Known rows, with every step that occurs
tamim fuvuz: [ -1   3   1   5  -9  -6   7   1  -4  10   5  -9 -17   0   4  -2  -1   0
  -6  -9   1   8   4  -3  -5  -2 -12  12  -3 -15  -4   2  -3  10   0   1
   0   0   5  11   2 -17   4  10   4  -4  -1  -3  -3   7  -6   4   4   1
  -4   0  -5]
zelog ninosud: [ -4   5 -10  -7  -2  -6  11  -8 -14  -1   1  -6  -3   3  16  -3   8   4
 -13   3  -3  10   5   9  -6  -5   0   8   3  -6  -3   0   3  15  -5  -2
  10   0   6  14   2  -5  -6  18  -4  -6  11  -1  -5   7   0   0  -4   3
 -12  -8  13]
tamim leno: [  5   7   3   0   2  11  13  -2  -2   2  -8 -12 -11   0   0  -6   4   3
  -9  -6   5  13   2  10  -2 -17 -14   5  -3  -2  15   2  -2   6   6  -3
   6  -6   7  -1   2  -7 -10   5 -10  -2  -1   1  -2   1 -15  -7   1  -4
  -6   3   0]
zuzedu legitul: [-11   0   7   4  -2  -3  14 -10  -1  11 -10  -4 -13   6  -1   4   9  -3
  -5  14   1   8   3   3   2 -18  -8   7   2  -4  -3   0  -7   2   5   3
  11  -6   6  -2  -1  -4   4  -3   2  -5  -5   0   2  -1  -7 -11   5  -2
  -4  -5   1]
teno gevup rosu ninosud: [  7   1  -6   1  -7 -12  -2  -5 -13   7   8 -22  -4   0  10  -9  -3   9
  -9 -10 -24  15  -7   5  11  -7  -6   1  -4  -9 -17  -8  15  21   0   5
  -3 -11   6   3   1   4  12  16  -8 -11  11  -8  -9 -14  -5  11 -14   3
  -3 -13 -11]
tamim kegar: [ -2  -3   2  -6  -6   0   3  -6   2   0   0  -8   3   6   6 -12   5  -7
  -2  -6   5  12   9   5  -4  -9  -1   9  -1   2   4  -2   6  16   6 -11
  -1  -2   5   3  -1 -13  -9  12   3  -4   4   4   5   5 -12   6  -9   9
 -12  -4 -12]
legitul zuzedu leno: [  0  -1   9  -8  -1   5   6   2   3  -7 -11  -6 -12  11   8 -12  -5   0
 -12   9   0  16   2   5   8 -22   3  13 -11   4  14   0   4  15  -3   9
  13 -25   4  11   7  -1 -13  -7   2  -8 -10 -10 -15  -7 -10   4   0 -13
 -12  -4   3]
zelog ninosud rosu gevup: [ 11   2  -7  -4  -8 -15  -1 -21 -10   8   1  -8  -2  12  16   2   0   4
  -9   0 -13  14   9   5   0   2   2  14  -4  -5  -9  -1  10  18  -6  10
  -2  -3  24  13   2  -2  -4  21  -6  15  18   3  -3  -1  -4  17  -3   5
   6 -21  20]
fuvuz zuzedu: [ -9   0 -14  -4   0   0  18  -4  -8  12  -2  -2  -4   4   4  -6  10   2
  -7   9   6   1   5   1  -7  -6  -1   9  -7  -4  -2   2   3  10   2  15
   9 -10  15  20  -3 -17  -6  -1   3   1  -1  -2  -8   5 -12   3  -5  -8
  -7   0   2]
nikeveg gevup: [-11   6   0  -5   1  -1  12   0 -11   3   0  -9   0   0   1   6  -5  -6
  -1   5   7  13   5  -4  -9  -2  -6   3   6  -4 -16   1   0   4   6   3
  10  -7   8  13   2  -3   2   3  10  -9   3  -1   1  -3  -7   0   3   3
 -14   4   0]
fuvuz tamim: [-10  -1 -17  -5  -1  -9  11  -4   1   6   5  -3  -7  -2   8   1  10   3
  -3   3   5   4  11   0 -11  -9 -14   5   2  -3  -2  -2  -1   6   9   1
   6 -10  13  12  -7  -7  -5   6   3  -8   2   6  -5   3 -16   8  -9   3
  -2  -1   0]
ninosud rosu gevup tipe: [  1   1  -3   2  -4 -12   2 -12  -5   9  -3 -12 -14  25   1   6 -10  15
 -10 -10  -9  11   8   6   0  12  -2  17  -9   1  -5  -3   6  14  -5   9
  -1  -6  26   0   0   3   5   9   2  20  15  -3  -8   1 -16  15  -1   9
   5 -20   8]
tipe gevup: [  2   0  -2   4  -3  -3   4   3  -6  -2   5 -10 -11  10   0 -10   2  -7
  -6  -2   2   5   4  -1  -7  -8  -3   5  -3  -4   0 -12  13  11  -2  11
  16   1  16   5   5  -2   4   3   1 -10  16   3   2  -9  -6  -2  -7   2
 -15 -13  15]
kegar tamim fuvuz zuzedu legitul: [ -5   6   0  13 -12   3  16   0  -6  31   1  -2 -30   5  -2   0  11  -1
 -19  19  -5   9  -4   1  -7  -4 -23   6 -12 -13   8  25  -4  15  10  17
  -2  -5  12  26  -1 -23   3   7  14   0 -20   7   3   7 -11  14   5 -11
   4   4   6]
rosu gevup zelog: [ -8  -2   4  -6   2 -24  11 -16   2  -3   4  -8   0   6  13  -1  -1  -3
   0   0  -4   8   2   2 -13  -2   5   3   3   4   3  -4  -1  10  -1   1
   4  -8  17   3  -3  -6  -4  12   3   9  12  -9   9  -5 -13   1   0  12
  -9 -14   9]
legitul zuzedu gevup rosu ninosud: [-12  -2  -7  -1   2 -16  -1   0  -7  -1  11 -11 -12  11   3  -6  -5  -7
  -5  -4 -27  20  -7   4   6 -19  -4   6 -16   8   1 -10  22  24   5  19
   9 -12   3  -3  18   2   1   1  -2 -11   6 -23   3 -12 -13   9 -11  -6
   8 -12  -3]
teno gevup rosu ninosud zelog: [  3   2  -7   8  -2 -16  -5  -7 -13   8   3 -17   0  -6  20  -7  -4   0
 -21 -12 -20  14  -5   1   5 -15 -12   0   5   4 -19  -6  20  14  -5   7
  -2  -4  15  -1   1  -3   2  15  -5  -8  13  -4  -4 -13  -7   7  -3  10
  -4  -8  -7]
nikeveg gevup zuzedu: [-13   3 -11   6   7  -9   9  13  -8  -2  -1  -3 -11   7   2   3  -5  -7
   0  -3   3  10  11   4  -3   1 -12   9  -2   0  -9  10   5   3  10   3
   8 -11   1   6  -4  -9  -3   3   9 -13   3   4  -2  -6  -1   9   9  12
  -6  -1  -4]
zelog ninosud rosu gevup nikeveg: [  5   7   2   6  -4 -17   6 -14 -15   9   6   2  -2  13  25   4  -3   4
 -19  -7 -17  25   7   7  -1   3  -3   8  -3  -2  -9   7  12  21   2  12
   0   4  25  21   5  -1  -6  20  -6   9  15   4   6  -1  -3  23   1   9
   0 -24  24]
fuvuz tamim leno zuzedu gevup rosu ninosud zelog: [ -6  -3 -27   5   6 -24  13   7 -11   8  14 -23 -26 -13   7   5   5 -12
 -21  -7  -8  17  -3  -3 -10 -25 -32  -5  -2  22  16 -12  18  11  23  17
  -2  -5  12  -8  14 -19 -14   6  -1 -19   1  -2  10  -9 -37  11  -9  22
  14  -5  10]
kegar tamim: [  0   1  -1   0  -1   6  -3   0  -2   0  -3  -3  -3   0   2  -7   5   8
 -16   2  -2  16  -2  11  -2  -7 -19   6  -3  -1   5   7  -3  10  -8   2
  -3  -2   8  11  -7   2  -7  12   5   4   6   4   2  12 -16   4  -4   1
 -15   1   4]
tamim fuvuz zuzedu gevup rosu ninosud zelog: [ -2   1 -16   5  -1 -28   8   0 -16  21  16 -13 -17   1  14  -4   6 -15
 -20  -3 -19   9  -7  -9 -12 -13 -20   0  -9   5 -11   2  18  27  11  20
   9   2  19   9  19 -29   3   8   3  -2   1 -16   4  -5 -18  11   3   5
  15  -3   2]
zelog ninosud rosu gevup zuzedu legitul: [  1   1  -8  10  -4 -21   6 -15  -5  14  -5   1 -22  19  15   5  11  -2
 -10   3 -17   8  16  13   5  -5  -6  20 -10  -1  -1  15  13  13   8  13
   0  -6  12   3   4 -12  -3  18  -2   7   6   9   1  -6   3  21  10  11
  20 -25  19]
ninosud rosu gevup: [  6   0   3  -2  -7 -12  -3 -18  -1   9   0  -7  -2  10   3   3  -2   2
   0  -4  -6  11   6   1   0  -1  -5  14  -3  -3  -8  -6   8  12  -4  14
  -6  -6  24   6  -2  -2   1  10   0  20  15   0  -2  -2 -14  14   0   6
   6 -15   8]
leno zuzedu gevup rosu: [-14 -14 -18   0  -4 -14   8   7   1   5  10 -18 -17   8  -8   3  -6  -8
 -13 -12  -6  13   0   1  -4  -6 -17  -3  -4  13   2 -21  15   6   1  20
   1  -3  -6   2   8  -8  -7  -1  18 -19   8 -16  10  -8 -30  -2  -3  14
  -7 -19   7]
kegar tamim fuvuz zuzedu: [  1   5 -11   5  -9   4   9   9  -9  23   7  -6 -20   1   2  -6   4   4
 -19   7  -3   9  -1   1  -8   3 -21   6 -15  -7   6  19  -1  21  -3  15
  -6  -1  13  33  -3 -20  -4  12  13   0 -10   4  -3  13 -14  20   0 -10
  -3   5   4]
teno gevup zuzedu: [  6  -3  -9   6  -3  -7   2   5  -2   7  -2  -8  -7  11   4   0   5   3
 -10 -13   1   2   7  11   8  -1 -10   9  -9  -4  -2   9  15   9  -2   6
   7 -13   2   8  -9  -8   1  11   3 -22   2   5  -4  -7   2  10   5   6
  -5 -10  -6]
gevup nikeveg: [ -8   2   5  12   3  -3  12   2  -6   1   2   4  -2   3  11   0  -1  -2
 -13  -9  -3  20   0   5  -3  -3 -12   3  -2  -1  -4   2   0  11   5   5
   9   3   9  15   2  -1  -6   4   0  -6   2   1   5   6  -9   4   3   7
 -17  -6   5]
zelog ninosud rosu: [  5   1 -10  -2  -5  -8   0  -9 -11  11  -4  -5  -9   7  18  -5   4  -3
 -18  -8 -11   6  10  10   0  -5  -5  14   7  -7 -11  -4   7   9  -9   9
   1   3  18  19  -5  -2  -9  16 -10   2  19   3  -7   5  -8  13  -3   5
  -6  -9  14]
tamim leno zuzedu fuvuz: [-12   1  -7   8   2   3  24   8   1  15   2 -28 -27  -2  -6   0   6   6
  -9  -7   3  16  11   3   0 -12 -20   3  -9   5  28  -2 -14   6   7  18
  -4  -2  -8   3   4  -3  -6  -5  -2 -20  -7   3   9   0 -24  -6   6   8
   6   1  -2]

Rows
[-12 -10  -9  -1  -5 -11  10   6  -4   4   3 -13  -8  10  -8  12   2  -6
  -6  -4  10  10   2  -3  -1  -4 -10   4  -4   7  10 -15  14   9  -1  19
   7  -3  -3   6   5  -6  -2  -2  20 -16   6  -9  15   2 -16  -6   1   9
 -10  -8  12]	leno zuzedu gevup
[-17   8  -5  -4   5  -4  18   4 -18   1  -6 -16 -16  19  -1  11 -17   9
  -8   2   4  15   8   1 -11  10  -2   7   0   0 -11   2   0   5   6   0
  16 -11  10   8   1   0   4   2  11  -9   8  -2  -6   0  -9   1   1   8
 -15  -4  -1]	nikeveg gevup tipe
[-15   1  -5   3  -3   1  24 -11  -4  25  -7   0 -12   8  -1   0  14  -3
  -8  24   3   1   1   0  -6 -13  -4   4  -6  -5  -1   6   3   9  13  15
  13 -12  12  16   1 -17   1  -9   4  -4 -12   1  -2  -1  -8  -6   2 -14
  -1  -4   1]	fuvuz zuzedu legitul
[ -9   4   1   8 -11  -4  25  -7  -6  33   2  -6 -28   7   0   3   9  -5
  -7  16   0   2   4  -9  -7  -6 -11   7 -13 -15  -1  14  -6  12  15  17
   9  -8   9  23   7 -28   6  -3  10  -8 -19   0  -2   2  -7   2   8 -10
  10   1  -1]	tamim fuvuz zuzedu legitul
[ -1   2 -10   1 -10  -2  16   0  -9  22   9  -8 -17   1   3  -3   5  -1
  -8   4   4   0   4  -5 -10   3  -9  10 -12 -12  -3   9   0  17   2  15
   3  -7  13  30   2 -26  -1   5   9  -3  -5  -4  -8   8  -8  11   4  -8
   0   3   0]	tamim fuvuz zuzedu
[-13  -2 -22  -9   5 -22  29   8  -7   5   9 -23 -27   3  10  11  15 -13
 -28  -1   4   9   4   4 -23 -17 -15  -5   4  18  28  -3  10  11  23   8
  13  -5   5  14   3 -18 -26  14   2 -32   7   0  20  -3 -26   6  -9  18
  -6  -6  26]	fuvuz tamim leno zuzedu gevup zelog ninosud
[ -4   0  -7   0 -11 -10  16   4  -6  26   8  -9 -14  11  -2   5  12  -7
 -12   7   4   3   0 -10 -15  -1 -13   1 -15  -4  -1   7  11  20   9  16
  16  -2  13  20  10 -31   4   3  15  -7  -6  -9   4  -1  -9   4   3  -6
   4   0   6]	tamim fuvuz zuzedu gevup
[-10 -10 -18   8   2 -30   1   7 -12   3  11 -19 -13  -3   6   2  -4 -15
 -16 -12 -14  17  -6  -2   0 -17 -19   3   3  18   0 -18  21  13   1  23
   0   1   5  -5  14  -7  -3   3   8 -12  13 -13  13  -4 -25   0   1  21
   1 -13   9]	leno zuzedu gevup rosu ninosud zelog
[  2   4 -12  -4  -4 -16   6 -16 -13   8  -4 -13 -17  28  14   8  -6  16
 -18  -2 -16  13  12  11  -3  14   5  18  -8   0  -4   4   9  19  -7   6
   4  -3  25   8   5   2  -2  23  -1  14  21  -1  -9   2  -8  16  -5  12
   5 -26  19]	zelog ninosud rosu gevup tipe
[ -3   1  -5   4   3 -15   1 -10 -16  -1  -2  -8   3  -8  19  -6   4  -3
 -10  -1  -4   9  -4   0   1 -17  -7  16   7   1  -7  -3   4  14  -4   6
   6   0  19  -2   6   1   1   9  -9   8  11  -2  -1   6  -4  -1   2  10
  -3   2   5]	rosu ninosud zelog
[-27 -11 -23  -1  -9 -19  20   3   3  16  23 -25 -20  -4   4   1  15  -6
   0  -3   6   4  25  -7 -14  -8 -13   2  -1  10  17  -6  -4  16  18  11
  -8  -6  -1  14   2 -10  -6   6  16 -28 -11  10  12   6 -27  17 -10  22
   7   0 -14]	leno zuzedu fuvuz tamim kegar
[ -7   2 -12   3  -5  -6  12  15 -13  23   5 -13 -28  25  -7   8   2  12
 -32   7  -4  13  -5   4 -17  10 -22   1 -24   4  10  20   7  24   5  12
  12   1  14  18   7 -18  -1  12  25  -3  -3  -7   4  10 -21  13   0  -2
   1  -1  13]	kegar tamim fuvuz zuzedu gevup tipe
[ -5  -3  -1  20   0 -11   8  11   3   4   0  -2 -29  17  -2  -6  11 -13
  -5  -1  -4   2   8  11  -1 -11 -12   8  -8  -2   9   1  11   4  12  13
  21  -2   6  -4   5 -12   7  -2   1 -14   2  10   6 -14   3  -1   6   7
   1 -19  15]	tipe gevup zuzedu legitul
[  3   1 -11   7  -3  13   8  10  -7   3  -1 -18 -24  -4  -8  -2  -4   6
 -19  -6   7  22  -2  16   4  -6 -26   2  -9   8  33   4  -1   8   0  13
 -16  -4   0  10  -5  -2 -19   7   5 -10  -6  12   5  11 -25   6  -2   3
  -9   4   9]	kegar tamim leno zuzedu
[ -8   0  -4 -12   2 -26  12 -18  -8  -5   2  -8  -2   6  24   1   2  -1
  -9   4 -11  14   4   4 -10  -3  10   2   3   4   3   5   0  18  -3  -3
   7  -3  13   8   1  -5  -9  26   0   5  17  -8   6  -5  -3   5  -5  12
 -14 -19  18]	rosu gevup zelog ninosud
[-11   4  -6  -2   4  -4   9   4  -3   1   6 -12  -8   1   4  -3 -12  -7
  -4  -4  -9  20   4  -1  -8  -8 -12  -4   5   0 -22  -8   6   1   5   5
   3  -9   6   8   2  -6  -1   3   7 -11   7  -5  -3 -12 -15   6  -2   7
 -11  -3  -6]	nikeveg gevup rosu
[ -9   5 -10   6   8 -17   3   0 -21  -1   6 -14  -5 -10  18  -5 -13 -12
  -7  -2 -16  17  -2  -3  -8 -14 -13   1  11   5 -25  -6   8  10   8   6
   3  -4  18  -1   9  -5   1   9  -4  -1  13  -4   2  -9 -11   8   2  16
  -5   0  -3]	nikeveg gevup rosu ninosud zelog
[  8   2   1  -4 -13   2  20   3  -5  16   2 -11 -24   4  10 -10   3   7
 -14   7   2  10   1  -9  -5  -9  -7   6 -11 -11   5  10  -2  24   3   7
  11 -16  12  25  11 -24  -4   1   8  -3 -15  -5 -19  -4 -14   9   6 -11
  -4  -1   7]	tamim fuvuz zuzedu leno
[ -2  -3   2  15  -3 -19   3 -13   5  17  -3   3 -21  19   1   6   8  -5
  -2  -1 -13   4   9  11   9  -6 -14  19 -10  -1  -1   8   7   5   9  18
  -1  -9  14  -6  -2  -9   1   1   1  10   1   7  -1  -6  -4  16  14   9
  20 -21   5]	ninosud rosu gevup zuzedu legitul
[ -7  -5  -7  -5   6 -19   3  -8  -3   4   0  -9 -12   4  28 -13   5 -12
 -24 -12 -16  -1   7  13  -7 -11  -2  11  18  -3  -7  -4   4   6 -10   6
   5   3  22  20 -10  -6 -18  14 -12  -3  25  -3   1   1 -14  16  -2   9
 -11 -12  11]	gevup zelog ninosud rosu
[-12  -4  -3  -6   9 -23   2   0  -1   7   1 -10 -15  16  21  -6   2 -24
 -28  -7 -18   3   2   8  -7 -19   3  10   2  11   5  -5  21  11  -1  20
  22  -3  21  22   5  -9 -20   5  -5 -16  19 -16  16  -7 -12  21  -5  -1
  -5 -11  17]	legitul zuzedu gevup zelog ninosud rosu
[  2  -3  -3   0   3 -19   0   1  -3   1   8 -11 -20  11  27 -22   4 -19
 -25 -14 -20  -4   6   9 -12 -12   0   4  13  -1   0 -14  16   8  -9  15
  17  10  31  18  -1  -6 -12  12 -12 -10  33   1   7 -12 -10  17  -9  10
 -15 -20  29]	tipe gevup zelog ninosud rosu
[  0  -1 -10  -1  -1 -18   4   7  -7  30  12  -9 -27  11  20  -5  12 -16
 -43  -1 -22   5  -1   7 -23  -6 -21   0  -2   1   6  16  13  22   1  19
   5  10  27  37  -3 -25 -16  23   7  -5  14  -6  13   4 -19  32  -1   2
  -2  -8  24]	kegar tamim fuvuz zuzedu gevup zelog ninosud rosu
[-17   3   8  11   2  -8   6   8  -3   2   3   3  -4  16   4   7  -2 -11
 -20  -2  -3  21  -2   0  -4 -10  -7   4 -15  12   6   4  20  16  14  19
  26  -2   6  14  13  -6  -9  -8   5 -18  -2 -10  20  -4 -10   6   0 -10
  -9  -7   5]	legitul zuzedu gevup nikeveg
[-11  -2  -3  16   5  -8  11   3   3   8  -5   4 -22  12  -3   2  12  -4
  -7   1  -3   5   7  13   8 -14 -14  13  -9  -3   4  10   0   2   8   7
  11  -8  -2  -3   1 -11   0  -2   2 -10  -8   5   1  -3  -1  -1  13   6
   5  -7  -5]	gevup zuzedu legitul
[-29   2 -14   0   1 -14  20   1   6  16  12 -10 -16   1   8  -1  10   1
  -4  10  -6   0  19  -3 -11 -14 -10   7 -13   5   9   4  -5  11  14  23
  11 -21   6  20  -1  -2  -3  -6   1 -25 -12  -1   6  -2 -16  16  -8  -5
  14   1 -11]	legitul zuzedu fuvuz tamim
[  4  -1  -4 -11  -4   4  18  -3  -3   7  -8  -6 -10   6   8 -12   5   8
 -13  15   4  13  -1  -2  -2 -16  -1   3  -8   0   6   4   2  19   0   8
  14 -18  12  17   7 -13 -11  -5   7   2  -7  -6 -18  -6 -14  -1   4  -9
 -11  -4   8]	fuvuz zuzedu leno
[ -9  -3 -12 -11  -6  -7   7  -4   3   4   9  -6  -3  -1   7  -4  10  -9
  -1  -4   8   7  14  -3 -13 -13  -9   8   5   4   5  -1   4  15  18 -10
  -3  -8  11   9  -5 -17 -10  15   3 -10  -3   9   1   2 -21  17 -17  12
  -6   1  -9]	fuvuz tamim kegar
[ -4   3   2  14  -4  14  16   5  -4  11  -9 -15 -32  -1 -13   5   3   1
 -19   9   4  21  -6  14   4 -14 -30   3  -9   4  31  10  -4   6  12  15
 -13  -5  -4   3  -2  -4 -16   2   6 -10 -17  12  11   6 -22  -1   5  -1
  -1   4  10]	kegar tamim leno zuzedu legitul
[-13   7  -6   3   5  -2  26   1   6  16   8 -20 -21  -6   7  -1  17   7
  -9   5   1   6  16   3 -15 -20 -25  -3  -6   4  17   5 -16   4  22   4
   8  -7   7   2  -1  -9  -5   2 -11 -15 -12   7   3  -4 -26   0  -3   5
  14   7  -7]	zuzedu fuvuz tamim leno
